Each row was made from one small tree. The marks that hang from a mark follow it in brackets, in alphabetical order. Every link used is in the known rows. Write each row's tree.
Known rows:
B(H(D E T)): [12,-7,-18,-12,29,-8,17,7,-5,12,16,13,25,-14,22,8,11,-13,-9,-8,-18,12,2,-4]
P(Q(H(B D E))): [-14,10,-9,10,-2,-11,10,1,18,2,6,-9,10,0,-6,-6,7,26,-14,7,0,8,-3,13]
Q(H(T) P): [22,8,12,-14,-8,23,-7,-9,7,-1,-23,11,-22,9,-14,-13,-18,-26,2,-11,-2,12,16,12]
D(H): [-6,-5,12,-3,-6,25,-40,6,-31,-1,5,11,1,0,-4,12,-12,11,5,9,-10,-1,-1,10]
E(H(Q(P) T)): [16,4,15,-10,1,5,0,-7,6,0,-25,6,-30,5,4,-3,-18,-28,7,-15,2,-13,11,-5]
E(H(D Q(P) T)): [2,6,11,0,15,-13,9,-10,12,12,-26,6,-20,1,4,4,-17,-26,7,-15,0,-4,13,-2]
H(D): [-8,-3,-8,10,2,-1,-10,-3,-23,18,12,9,11,-4,-7,8,-7,16,9,4,-9,7,8,16]
S(G): [4,-12,1,15,-27,19,-26,3,-45,5,16,24,-4,4,-1,1,-18,5,12,-14,8,0,3,1]
H(Q): [-5,-9,-3,7,-12,8,-5,-5,-18,-6,11,-9,-9,13,-4,8,0,9,9,-3,5,-18,5,9]
E(H(Q T)): [7,-3,8,-3,4,0,2,6,-3,1,-9,-1,-19,2,9,-9,-7,-17,3,-9,0,-17,12,-13]
H(B D E T): [-5,6,-20,1,23,-11,25,6,13,6,15,1,25,-23,19,10,12,9,-16,13,3,10,-22,-26]
E(H(B D T)): [0,17,1,1,17,-9,5,12,6,20,-13,11,5,-22,11,1,-8,-7,-1,13,-3,2,5,-11]
P(Q(H)): [-3,1,8,6,-24,11,-11,3,-10,-6,0,-7,-9,12,-17,-23,-2,22,3,-2,-6,-4,20,27]
E(H): [11,-1,3,-7,-10,14,-22,6,-29,16,-7,20,-14,-1,-3,-7,-21,-3,9,-3,-10,-4,11,9]
G(S(H(D E Q))): [-16,-22,-8,0,2,-44,0,-6,-3,9,10,-8,16,5,-13,4,12,3,5,-9,2,16,-15,-1]
Q(H(T)): [16,1,4,-4,-5,11,-5,6,-2,2,-3,1,-9,5,-8,-19,-5,-13,-2,-3,-5,8,17,1]
P(Q): [-6,-4,5,7,-25,16,-9,2,-25,-8,11,-3,-3,1,-7,-14,6,36,5,2,-3,-11,8,17]
S(H(B Q T)): [-1,-7,9,2,3,-5,15,-1,16,-25,-8,-18,10,-4,4,0,24,1,14,16,8,-15,-16,-13]
P(Q(H(D T))): [-10,3,8,12,-1,-9,10,2,11,1,-2,-13,0,0,-8,-23,6,12,-2,-4,-6,7,21,10]
S(H(T)): [12,-21,10,-5,-3,8,0,0,-12,-14,-3,4,11,-6,-1,-14,13,0,17,5,-7,1,-6,-4]
G(S): [-3,-5,-4,-4,-24,-1,-27,8,-39,16,11,10,-1,-5,-16,-10,-5,9,4,-1,-2,11,10,10]
E(H(B D Q T)): [-9,15,3,9,21,-21,15,4,20,10,-14,-6,0,-13,14,7,-3,-13,2,5,5,-10,5,-13]
P(Q(H(D E T))): [-7,-1,-3,4,5,-13,18,-1,17,0,7,-10,5,1,0,-20,9,12,-15,-11,-4,11,5,-1]
B(H): [15,-5,-6,-9,-5,18,-16,8,-34,7,6,18,9,-5,3,6,2,-4,10,1,-18,-5,18,27]

Which tree is each row?
[2,-10,4,-16,10,16,-16,9,-11,-10,12,10,5,-7,12,9,-2,0,-16,0,-7,6,-18,-26]
D(H(E T))
[5,-2,0,-3,-9,1,13,3,9,-12,5,-9,-7,4,1,-27,9,11,-14,-10,-4,3,3,-5]
P(Q(H(E T)))
[-14,17,-2,12,4,-6,5,-17,15,3,-10,-6,-1,1,-7,28,-6,4,9,10,11,-7,-4,18]
H(B D Q(P))
[-9,7,5,-13,2,12,-18,-9,13,-14,-3,0,-6,6,3,34,-6,-1,-10,10,9,-5,-31,-5]
D(H(B E Q(P)))
[-14,-20,6,12,5,-19,2,-13,-2,-2,0,-12,14,8,-9,11,10,6,22,2,-4,-6,-4,16]
S(H(D Q))
[-13,18,7,13,1,-8,13,5,22,0,-5,-15,8,-8,-4,-17,9,16,-4,11,3,4,13,7]
P(Q(H(B D T)))
[-13,-6,4,0,-16,-19,-12,2,-5,0,-3,-9,9,-4,-15,-1,15,7,14,12,9,1,-10,4]
G(S(H(B Q)))
[7,10,-15,-6,-5,7,-5,5,7,6,7,5,4,6,-6,-1,-4,2,-12,10,0,9,-10,3]
Q(H(B E))
[-7,1,-19,2,-2,-1,11,0,7,-11,17,-11,2,6,9,17,11,13,-10,9,13,-16,-25,-12]
H(B E Q)
[20,16,-3,-18,-2,13,7,-7,29,-4,-18,7,-11,1,-4,-2,-9,-20,-14,0,4,16,-12,-6]
Q(H(B E T) P)
[-9,-12,-15,6,26,-24,30,-6,15,-2,19,-14,9,3,17,10,12,-5,-12,-13,4,-2,-9,-26]
H(D E Q T)
[-12,9,-15,4,12,-14,17,-19,25,2,1,-4,4,5,0,34,-2,3,-6,3,13,-1,-26,0]
H(B D E Q(P))
[5,-32,5,6,-5,-10,11,-3,-2,-21,11,1,2,11,14,-1,11,-16,7,-24,15,-3,-23,-34]
S(G H(E Q T))
[4,-14,-11,-3,8,-4,22,1,5,-17,18,-12,-5,7,16,0,14,-3,-13,-11,7,-11,-14,-28]
H(E Q T)
[11,17,1,-2,-3,11,-1,11,10,0,-6,-2,-1,-5,-3,-14,-1,-9,-4,14,3,5,8,-3]
Q(H(B T))
[-2,-5,-7,6,13,-12,2,-1,-13,12,10,-1,14,1,4,19,6,-7,11,-4,-12,-9,20,26]
B(H(D Q))
[-5,11,12,-6,5,19,-22,14,-6,-9,-2,5,9,-19,9,11,1,4,-4,24,1,0,-9,-16]
D(H(B T))
[20,1,-3,-17,-12,17,-12,-13,3,4,-11,18,-18,18,-17,-2,-22,-15,-5,-15,-5,17,-3,16]
Q(H(E) P)
[3,4,11,4,-15,9,3,4,2,-10,-5,-12,-10,4,-8,-30,6,11,-3,-5,-4,-1,21,7]
P(Q(H(T)))
[8,19,12,-8,2,4,6,-3,19,-2,-31,1,-25,-4,6,3,-10,-22,1,2,11,-15,0,-11]
E(H(B Q(P) T))
[-5,11,-17,6,10,-12,3,1,16,16,7,4,16,-1,-6,7,-5,3,-12,10,-2,17,-9,6]
Q(H(B D E))
